Each row comes from the steps of one walk. Every step used is in the known rows, and no mark comes twice. Write the walk behind each row, first mark first.
In the rows, zero is written as 128.
Known rows:
monokiz sidad mumigug rini: [123 112 139  79 141  84 127 121 158 151 149 149 115 161 137 179 119 122
 113 180 147 122  90 122 134 105 182]
monokiz sidad mumigug: [114 119 138 114 140  66 110 141 142 155 156 118 130 141 161 176 137 141
  86 159 149 129 110 144 124 117 149]
monokiz sidad: [112 119 169 124 125  96 121 151 131 151 152 154 132 119 141 150 132 135
 119 140 127 124 116 124 137 115 144]
rumo rini mumigug lora: [120 157 144 112  94 135 132 143 136 175 104 157  93 150 103 110 180  64
 180 173 122 190 111  79 189 105 158]
lokediz zamu mumigug: [109 121 146  89  95 117 123 118 139 157 124  90 134 138 107 140 104 134
 154 120 126  75 118 129  98 154 142]
zamu mumigug: [133 108 135 113 114 115 145 127 126 165 131 113 147 130 109 141 112 128
 154 131 135 131 126 123  93 134 122]
rini rumo: [130 135 135 100 165 124 146 110 134 136 121 102 137 105 154 129 117 119
 157 104 115 127 142 126 142 145 141]
monokiz sidad rumo rini: [127 142 162  74 135  53 137 156 175 185 118 197 137 108 152 163 187 108
 135 123 127 163  89 142 179 105 148]
mumigug zamu lokediz: [105 131 112 148 104 149  72 114 120 110 137 118 143 173 124 100 129 144
 108  86 149  85 129  96 142 181 110]
zamu lokediz: [117 132 122 118 120 126  91 105 152 118 119 132 125 134 124 121 129 136
 103 110 122 101 136 112 151 180 130]
zamu mumigug sidad monokiz: [100 105 120 116 106 107 147 145 128 172 136 137 181 143  85  99 119 110
 156 141 166 133 142 126  85 135 148]
mumigug rini rumo sidad monokiz: [110 103 152  85 184 131 138  93 171 130 154 151  88 157 123 105  92  79
 185 146 119 114 135 104 149 136 172]
monokiz sidad mumigug rini rumo suzum: [107 113 156  28 192  97 184 114 139 189 141 115 129 114 190 182 116 109
 156 125 128 119  95 142 137 125 206]
lokediz zamu: [103 146 140 104 108 130 106 116 140 124 119 107 113 139 124 131 119 131
 128 116 118  75 125 132 131 151 153]
suzum rumo sidad monokiz: [102 116 162 125 181 123 122 124 142 131 179 115 103 127 149  85 130  93
 139 126 117 153 132 109 106 127 128]
monokiz sidad vepog zamu lokediz: [107 124 178 156 123  87  36 134  92 171 172 115 128 120 131 139 108 139
  55 174 123 108 139 102 178 238 145]
monokiz sidad mumigug lora: [ 99  92 152 129 117  80 116 147 150 156 161 128 117 166 127 171 135 113
 114 172 147 148 115 141 136 102 159]
monokiz sidad vepog zamu mumigug rini rumo: [133  97 195  88 159  92 124 123  87 227 177 107 148 116 117 168  60 107
 163 195 127 132 118  88 144 196 178]
suzum rumo sidad vepog zamu: [139 131 162 169 198 128  74 116  78 140 186  47  98 116 147  94 113  91
 101 166 102 152 122 101 130 188 130]
suzum rumo rini mumigug: [138 193 145  76 153 127 140 129 115 182 115 117 122  91 170  99 187  76
 163 133 105 204  93  71 150 117 150]
zamu mumigug rini rumo: [142 101 140  53 156 129 180  91 146 174 121 123 142 131 112 150  84 100
 209 130 128 128 114  96 119 136 163]
vepog zamu mumigug: [136 103 155 132 128 112 121 132  68 172 146  87 148 121 104 157 101 124
 148 143 141 122 118 128 114 150 131]
rumo rini mumigug: [136 181 132  98 117 122 125 138 127 172 103 144 109 127 138 115 179  89
 158 155 122 172 104  83 175 124 149]
sidad mumigug zamu vepog: [119 138  78 144 123 116  73 119 125 109 149  89 131 179 152 113 153 172
  60 122 179 101 115 129 114 189 100]
mumigug sidad: [118 138  95 137 128 129 131 137 134 109 109 124 155 134 112  94 143 111
 129 130 140 127 120 134 125 121 153]
lokediz zamu mumigug rini rumo: [115 119 151  23 132 136 157  78 154 164 112  98 132 140 108 148  72 107
 210 118 118  71 108 102 120 159 184]
vepog zamu mumigug rini rumo: [142 100 159  69 164 130 156  92  92 177 133  93 144 121 108 167  69  96
 205 136 130 115 109 102 139 156 174]
monokiz sidad rumo: [130 113 158 106 118  67 138 145 175 146 115 191 120 112 142 168 148 143
 114 116 123 133 100 144 155 103 150]
suzum rumo: [129 136 146 106 164 133 144 118 121 138 137 100 144  94 158 115 134 112
 140 108 116 160 116 111 105 121 128]

Write each row's walk:
[104 181 113 104 111 109 129 159 134 179 108 166 146 140 118  70 186  71
 155 162 149 174 124  91 160 127 172]  rumo rini mumigug sidad monokiz
[136  97 135  81 114 134 165 113 140 166 127 147 136 155  84 147  96 112
 181 156 136 125 102  98 106 118 155]  zamu mumigug rini
[125 124 118  33 200 128 191  92 137 166 122  89 127 125 177 156 113 104
 166 112 130 122 108 149 126 139 191]  sidad mumigug rini rumo suzum
[111 155 112 152  77 159  67 115 123 112 102 126 104 176 125  93 143 140
 118 114 139  97 120  57 165 176 129]  rini mumigug zamu lokediz
[133 172 151  71 181 115 147 131 117 181 148 105 158  88 165 113 176  82
 155 109 115 189 100 110 134 125 129]  suzum rumo rini
[136 164 160  79 108  63 133 158 174 191  87 206 101 112 153 152 199 106
 140 145 118 178  79 100 200 101 171]  monokiz sidad rumo rini mumigug
[126  85 167 171 101 122 103 140  65 199 170  82 136 150  63 137  88 100
 143 198 138 159 144 107 129 186 130]  sidad vepog zamu mumigug lora
[129 118  98 142 115 109 125 140 125 177 132  94 177 144  90  88 118 113
 120 175 148 148 138 111  84 179 136]  zamu mumigug sidad vepog
[130 195 142 107 136 150 126 141  86 178 130 105 135 130 167  83 190  82
 171 110 134 187  85  53 143 121 130]  suzum rumo rini mumigug zamu
[117 129 141 133 127 126  66 106  97 122 130 100 125 124 121 140 114 132
  95 118 126  90 134 118 175 195 139]  vepog zamu lokediz
[102 114 149 119 183 109 121 109 153 130 160 117  99 138 145 104 111  93
 158 128 118 120 156 125 137 150 137]  rini rumo sidad monokiz
[121 127 104 147 187 127  89 111 122 103 177  35 110 182 171 103 145 108
 114 111 149 131  97 116  84 123 118]  suzum rumo sidad mumigug zamu
[135 166 104 179 113 131  78 142  72 146 110  93 118 135 108  85 129 101
  98 200 131 147 129  82 162 186 176]  rini mumigug sidad vepog zamu
[147  96 165 122 185 135 107  94  90 176 182  65 106 143 102 108  84  77
 152 191 115 152  99  70 111 178 154]  suzum rumo sidad vepog zamu mumigug rini
[111 129  98 138 180 129  53  84 146  91 163  41 111 187 168  94 149 117
  89  92 146 107 106 100 113 177 112]  suzum rumo sidad mumigug zamu lokediz
[145 150 127  77 138  83 142 134 169 165  96 172 133 122 134 140 182 102
 138 113 128 167  99 145 169 121 134]  sidad rumo rini
[135 165  88  82 141  83 145 140 180 144  81 167 160 127 120 106 199  85
 142 111 140 164  94 149 163 115 160]  mumigug sidad rumo rini
[133 126 135  66 167 145 161  91 148 134 116 134 125 128 132 135  99 101
 188 125 121 123 116 103 151 132 170]  mumigug rini rumo
[101 135 111  94  96 121 125 124 145 141 105  86 159 146  91 105 118 119
 153 124 136  72 117 130  94 148 169]  lokediz zamu mumigug sidad
[126 129 145 129 190 136 120 109 142 108 150  91  97 124 154  95 139  96
 138 116 100 147 109 106 111 116 135]  suzum rumo sidad
[125 159  89 140 104 138 124 139 135 112  75 138 117 138 113  81 152 106
 137 153 129 138 115  91 146 116 177]  rini mumigug sidad
[140  98 151 177 150 110  74 124  82 165 183  58 105 156  98 121  95 107
 115 192 125 126 133 112 117 199 124]  rumo sidad vepog zamu mumigug
[113 184 118 120  91 144  70 124 122 151 110 132 118 170 134  88 184 106
 134 114 143 128 108  53 187 178 129]  rumo rini mumigug zamu lokediz
[146 105 109 120 123  87 138 131 119 144  88 119 165 125  84 141 129 116
 141 119 149 125  99 151 131 133 165]  vepog zamu mumigug sidad rumo
[127 164 151 107  89  84 117 169 144 183 108 194 117 155 154 134 203 113
 150 122 145 161  75  84 190 105 150]  monokiz sidad rumo rini mumigug zamu
[127 204 130 102 132 145 100 131 104 160 127 114 125 119 180  59 211 118
 130 111 142 172  84  50 156 173 115]  suzum rumo rini mumigug zamu vepog
[121 129  88 146 126 119  98 130 106 125 151  80 144 189 144 135 134 140
 103 122 175 117 117 135 103 135 114]  sidad mumigug zamu
[117 143 101 166 131 122  44 120  94 129 133  88 152 136 101  82 118 116
  65 162 134 106 144 110 167 242 154]  mumigug sidad vepog zamu lokediz
[115  78 177  85 184 117 131  96 111 171 173 111 106 154  96 138  65  74
 205 154 136 106 122 101 138 159 174]  vepog zamu mumigug rini rumo sidad monokiz
